What can hang from each mark:
tasu: feme gafa notu
semuk: fubol
pumo: ripun semuk
notu: fubol
lago: feme
zega: gafa ripun
feme: lago pumo tasu
fubol: notu semuk

Every row comes from one small tree of marks. Brackets hold a mark, then the marks that hang from it, in alphabetical order. Every link used is in the known rows. Which tree was each row made from?
Known rows:
{feme lago {tasu gafa notu}}: [ 0.12  0.09  0.10 -0.38  0.25  0.10 -0.52  0.34 -0.14  0.08 -0.27 -0.28
 -0.24  0.24  0.03 -0.05 -0.32 -0.14  0.10  0.10]
{feme lago {pumo ripun semuk} {tasu notu}}: [ 0.04  0.25  0.13 -0.17  0.42  0.30 -0.75  0.26 -0.21  0.03 -0.63 -0.16
 -0.33 -0.01 -0.17 -0.18 -0.04 -0.20 -0.02  0.09]
{lago {feme pumo tasu}}: [-0.03  0.02  0.09  0.06  0.12 -0.18 -0.51 -0.28 -0.20  0.03 -0.29  0.04
 -0.22 -0.18  0.07  0.16  0.04  0.06 -0.07  0.00]
{lago {feme {tasu gafa notu}}}: [-0.01 -0.07 -0.01 -0.20  0.15  0.00 -0.65 -0.04 -0.23 -0.04 -0.21 -0.28
 -0.12  0.13  0.13  0.10 -0.27  0.22  0.16  0.05]
{feme {pumo {semuk {fubol notu}}}}: [-0.07  0.20 -0.02 -0.11  0.35 -0.12 -0.30 -0.09 -0.22 -0.16 -0.23 -0.05
  0.02 -0.16  0.02 -0.01  0.03 -0.06  0.10 -0.10]
{tasu {feme pumo} gafa {notu fubol}}: [ 0.10 -0.16  0.31 -0.29  0.25 -0.15 -0.66  0.16 -0.45  0.12 -0.07 -0.03
 -0.21  0.11  0.06  0.48  0.02  0.17  0.44  0.07]
{feme lago pumo}: [ 0.04  0.15  0.18 -0.15  0.22 -0.02 -0.17  0.11 -0.04  0.14 -0.21  0.10
 -0.27 -0.04 -0.10  0.09  0.18 -0.24 -0.05  0.02]
{lago {feme {pumo ripun semuk} {tasu gafa}}}: [-0.03  0.23  0.23 -0.18  0.15  0.02 -0.89 -0.15 -0.48 -0.23 -0.58 -0.25
 -0.41  0.05  0.16  0.01  0.13  0.19  0.08  0.31]
{tasu notu}: [-0.03 -0.06 -0.14 -0.01  0.16  0.17 -0.13  0.13  0.00  0.07  0.00 -0.06
  0.07 -0.02 -0.09 -0.04 -0.16  0.02  0.07 -0.14]
{feme {pumo semuk} {tasu gafa notu}}: [ 0.03  0.21  0.00 -0.18  0.35  0.15 -0.70  0.26 -0.44 -0.09 -0.51 -0.41
 -0.23 -0.07  0.14 -0.19 -0.19 -0.09  0.09 -0.04]
{zega ripun}: [ 0.02 -0.07  0.15  0.12 -0.03  0.12  0.02  0.12 -0.06 -0.01  0.19 -0.05
 -0.06 -0.05 -0.08 -0.04  0.19 -0.22 -0.11  0.15]
{tasu gafa {notu fubol}}: [ 0.12 -0.10  0.16 -0.25  0.17  0.03 -0.33  0.26 -0.25  0.04  0.04 -0.14
 -0.07  0.22  0.01  0.17 -0.19  0.19  0.32  0.13]
{fubol notu}: [-0.10  0.13 -0.13 -0.10  0.08 -0.13 -0.15 -0.07  0.03  0.01  0.18  0.04
  0.20 -0.19  0.10 -0.21 -0.10  0.04 -0.02  0.02]
{pumo ripun}: [-0.04  0.02  0.07 -0.01 -0.06  0.15 -0.18 -0.03 -0.03 -0.03 -0.07  0.07
 -0.09  0.09 -0.08 -0.08  0.06  0.14 -0.03  0.16]
{feme lago {pumo ripun}}: [ 0.00  0.17  0.26 -0.19  0.18  0.13 -0.35  0.08 -0.08  0.11 -0.28  0.16
 -0.36  0.04 -0.18  0.01  0.23 -0.11 -0.08  0.17]
{tasu feme gafa}: [ 0.04 -0.07  0.19 -0.27 -0.06 -0.15 -0.32  0.01 -0.23 -0.07 -0.02 -0.13
 -0.12  0.23  0.18  0.29  0.06  0.15  0.28  0.14]
{zega gafa}: [ 0.01  0.05  0.07 -0.15 -0.03  0.03 -0.10  0.24 -0.19 -0.17  0.08 -0.01
 -0.07  0.08  0.14 -0.03  0.01  0.09  0.06 -0.09]
{feme {pumo semuk}}: [-0.02  0.21  0.04  0.03  0.22  0.05 -0.20  0.03 -0.21 -0.11 -0.31 -0.11
 -0.12 -0.19  0.03 -0.06  0.20 -0.13 -0.01 -0.03]
{feme lago {pumo ripun semuk} tasu}: [ 0.07  0.33  0.27 -0.13  0.26  0.15 -0.63  0.13 -0.22 -0.04 -0.61 -0.09
 -0.40  0.00 -0.09 -0.15  0.12 -0.24 -0.09  0.24]
{fubol notu semuk}: [-0.20  0.14 -0.35 -0.06  0.09  0.02 -0.07 -0.16  0.08  0.01  0.13  0.13
  0.19  0.04  0.06 -0.18 -0.10  0.09 -0.02 -0.09]
{semuk {fubol notu}}: [-0.05 -0.02 -0.05 -0.14  0.14 -0.16 -0.09 -0.13  0.00 -0.05  0.09  0.07
  0.14  0.03  0.00  0.05 -0.17  0.07  0.10 -0.08]

Write each row's tree:
[ 0.11  0.02  0.30 -0.20  0.23  0.10 -0.90  0.20 -0.47  0.11 -0.32 -0.07
 -0.35  0.12  0.00  0.01 -0.20  0.20  0.15  0.20]
{feme {pumo ripun} {tasu gafa {notu fubol}}}
[ 0.00  0.21  0.17 -0.15  0.20 -0.13 -0.71 -0.14 -0.46 -0.21 -0.51 -0.31
 -0.30 -0.05  0.24  0.09  0.08  0.06  0.10  0.17]
{lago {feme {pumo semuk} {tasu gafa}}}
[ 0.09  0.38  0.35 -0.34  0.24  0.13 -0.78  0.22 -0.39 -0.10 -0.64 -0.26
 -0.51  0.16  0.06 -0.16  0.07 -0.15  0.01  0.36]
{feme lago {pumo ripun semuk} {tasu gafa}}
[-0.01  0.06  0.17 -0.15  0.10 -0.20 -0.67 -0.19 -0.38 -0.05 -0.33 -0.13
 -0.33 -0.02  0.21  0.17  0.01  0.14  0.04  0.13]
{lago {feme pumo {tasu gafa}}}
[ 0.15  0.01  0.10 -0.36  0.29  0.12 -0.52  0.28 -0.18  0.15 -0.22 -0.10
 -0.26  0.54 -0.05  0.20 -0.33 -0.01  0.25  0.12]
{feme lago {tasu gafa {notu {fubol semuk}}}}
[ 0.11  0.31  0.19 -0.12  0.33  0.00 -0.44  0.15 -0.18 -0.01 -0.55 -0.16
 -0.31 -0.08  0.01 -0.06  0.06 -0.36 -0.06  0.08]
{feme lago {pumo semuk} tasu}
[ 0.07 -0.07 -0.04 -0.17  0.18  0.11 -0.50  0.17 -0.28  0.08 -0.15 -0.12
 -0.13  0.41  0.06  0.12 -0.39  0.16  0.25  0.02]
{feme {tasu gafa {notu {fubol semuk}}}}
[ 0.05  0.01  0.23 -0.46  0.32  0.01 -0.61  0.24 -0.27  0.13 -0.23 -0.10
 -0.32  0.16 -0.02  0.35  0.09 -0.08  0.30  0.02]
{tasu {feme lago pumo} gafa notu}
[ 0.10  0.02  0.16  0.01  0.42 -0.09 -0.76 -0.07 -0.37 -0.01 -0.39 -0.13
 -0.15 -0.13 -0.02  0.27 -0.05  0.09  0.22  0.06]
{lago {feme {pumo semuk} {tasu {notu fubol}}}}
[ 0.03  0.10  0.44 -0.44  0.12 -0.01 -0.66  0.09 -0.31  0.05 -0.28  0.03
 -0.47  0.26 -0.01  0.30  0.29  0.03  0.20  0.31]
{tasu {feme lago {pumo ripun}} gafa}
[-0.06  0.19  0.15  0.05  0.16  0.02 -0.76 -0.24 -0.29 -0.17 -0.54 -0.08
 -0.29 -0.10  0.02  0.02  0.18  0.11 -0.03  0.20]
{lago {feme {pumo ripun semuk} tasu}}
[-0.06  0.23  0.12  0.03  0.17  0.19 -0.38  0.01 -0.25 -0.12 -0.39 -0.04
 -0.20 -0.09 -0.06 -0.14  0.25  0.00 -0.04  0.12]
{feme {pumo ripun semuk}}
[ 0.08  0.05  0.42 -0.25  0.29  0.03 -0.52 -0.01 -0.27 -0.11 -0.52  0.06
 -0.39  0.31 -0.22  0.51  0.31 -0.09  0.28  0.14]
{tasu {feme lago {pumo ripun {semuk fubol}}}}
[ 0.16  0.06  0.35 -0.16  0.36  0.11 -0.78  0.24 -0.21  0.26 -0.34  0.11
 -0.37  0.09 -0.23  0.10 -0.11 -0.06  0.06  0.19]
{feme lago {pumo ripun} {tasu {notu fubol}}}
[-0.07  0.15  0.02 -0.07  0.36 -0.25 -0.68 -0.36 -0.29 -0.19 -0.39 -0.08
 -0.05 -0.18  0.11  0.16 -0.05  0.05  0.10 -0.03]
{lago {feme {pumo {semuk {fubol notu}}} tasu}}
[ 0.02  0.03  0.13 -0.05  0.11  0.19 -0.18 -0.04 -0.16 -0.25 -0.33 -0.08
 -0.12  0.30 -0.15  0.12  0.04  0.08  0.15  0.09]
{pumo ripun {semuk fubol}}
[ 0.04  0.06  0.23 -0.19  0.26 -0.14 -0.65 -0.19 -0.50 -0.27 -0.60 -0.27
 -0.36  0.18  0.14  0.35  0.00  0.08  0.21  0.07]
{lago {feme {pumo {semuk fubol}} {tasu gafa}}}
[ 0.10  0.17  0.20 -0.12  0.22 -0.07 -0.40  0.09 -0.10  0.16 -0.37  0.03
 -0.33 -0.07 -0.03  0.00 -0.02 -0.30 -0.12  0.04]
{feme lago pumo tasu}
[ 0.08 -0.05  0.17 -0.47  0.21  0.03 -0.46  0.25 -0.14  0.06 -0.08 -0.18
 -0.18  0.33 -0.01  0.32 -0.05 -0.01  0.37  0.09]
{tasu {feme lago} gafa notu}
[-0.09  0.14  0.01 -0.15  0.19  0.05 -0.33 -0.09 -0.11 -0.25 -0.16 -0.06
  0.07  0.11 -0.06 -0.10 -0.05  0.13  0.14  0.11]
{pumo ripun {semuk {fubol notu}}}
[ 0.22  0.07  0.36 -0.38  0.39 -0.05 -0.74  0.36 -0.36  0.21 -0.31 -0.12
 -0.41  0.14 -0.01  0.17 -0.19 -0.11  0.20  0.16]
{feme lago pumo {tasu gafa {notu fubol}}}
[ 0.10  0.03  0.02 -0.16  0.26  0.12 -0.38  0.24  0.05  0.15 -0.23 -0.12
 -0.12  0.07 -0.11 -0.04 -0.29 -0.20  0.00 -0.03]
{feme lago {tasu notu}}
[ 0.13 -0.16  0.21 -0.22  0.18 -0.12 -0.72 -0.01 -0.31  0.02 -0.11 -0.18
 -0.16  0.22  0.10  0.33 -0.26  0.29  0.33  0.20]
{lago {feme {tasu gafa {notu fubol}}}}
[ 0.20  0.02  0.28 -0.15  0.43 -0.03 -0.59  0.26 -0.19  0.28 -0.29  0.06
 -0.28 -0.01 -0.15  0.18 -0.17 -0.19  0.10  0.06]
{feme lago pumo {tasu {notu fubol}}}
[-0.11 -0.02  0.03  0.01  0.22  0.12 -0.82 -0.18 -0.23  0.06 -0.38  0.02
 -0.23 -0.11 -0.10  0.05 -0.06  0.21 -0.03  0.01]
{lago {feme {pumo ripun} {tasu notu}}}
[-0.04  0.09 -0.05  0.04  0.39  0.03 -0.69 -0.09 -0.27 -0.08 -0.48 -0.21
 -0.12 -0.21  0.02  0.05 -0.04  0.01  0.06 -0.09]
{lago {feme {pumo semuk} {tasu notu}}}
[ 0.07  0.24  0.36 -0.35  0.14  0.07 -0.73  0.17 -0.31  0.06 -0.46 -0.07
 -0.53  0.18  0.03 -0.08  0.01 -0.08 -0.05  0.31]
{feme lago {pumo ripun} {tasu gafa}}
[ 0.00  0.07  0.08 -0.26  0.31  0.06 -0.64  0.19 -0.46 -0.11 -0.34 -0.31
 -0.17  0.02  0.11  0.19  0.10  0.03  0.34 -0.03]
{tasu {feme {pumo semuk}} gafa notu}
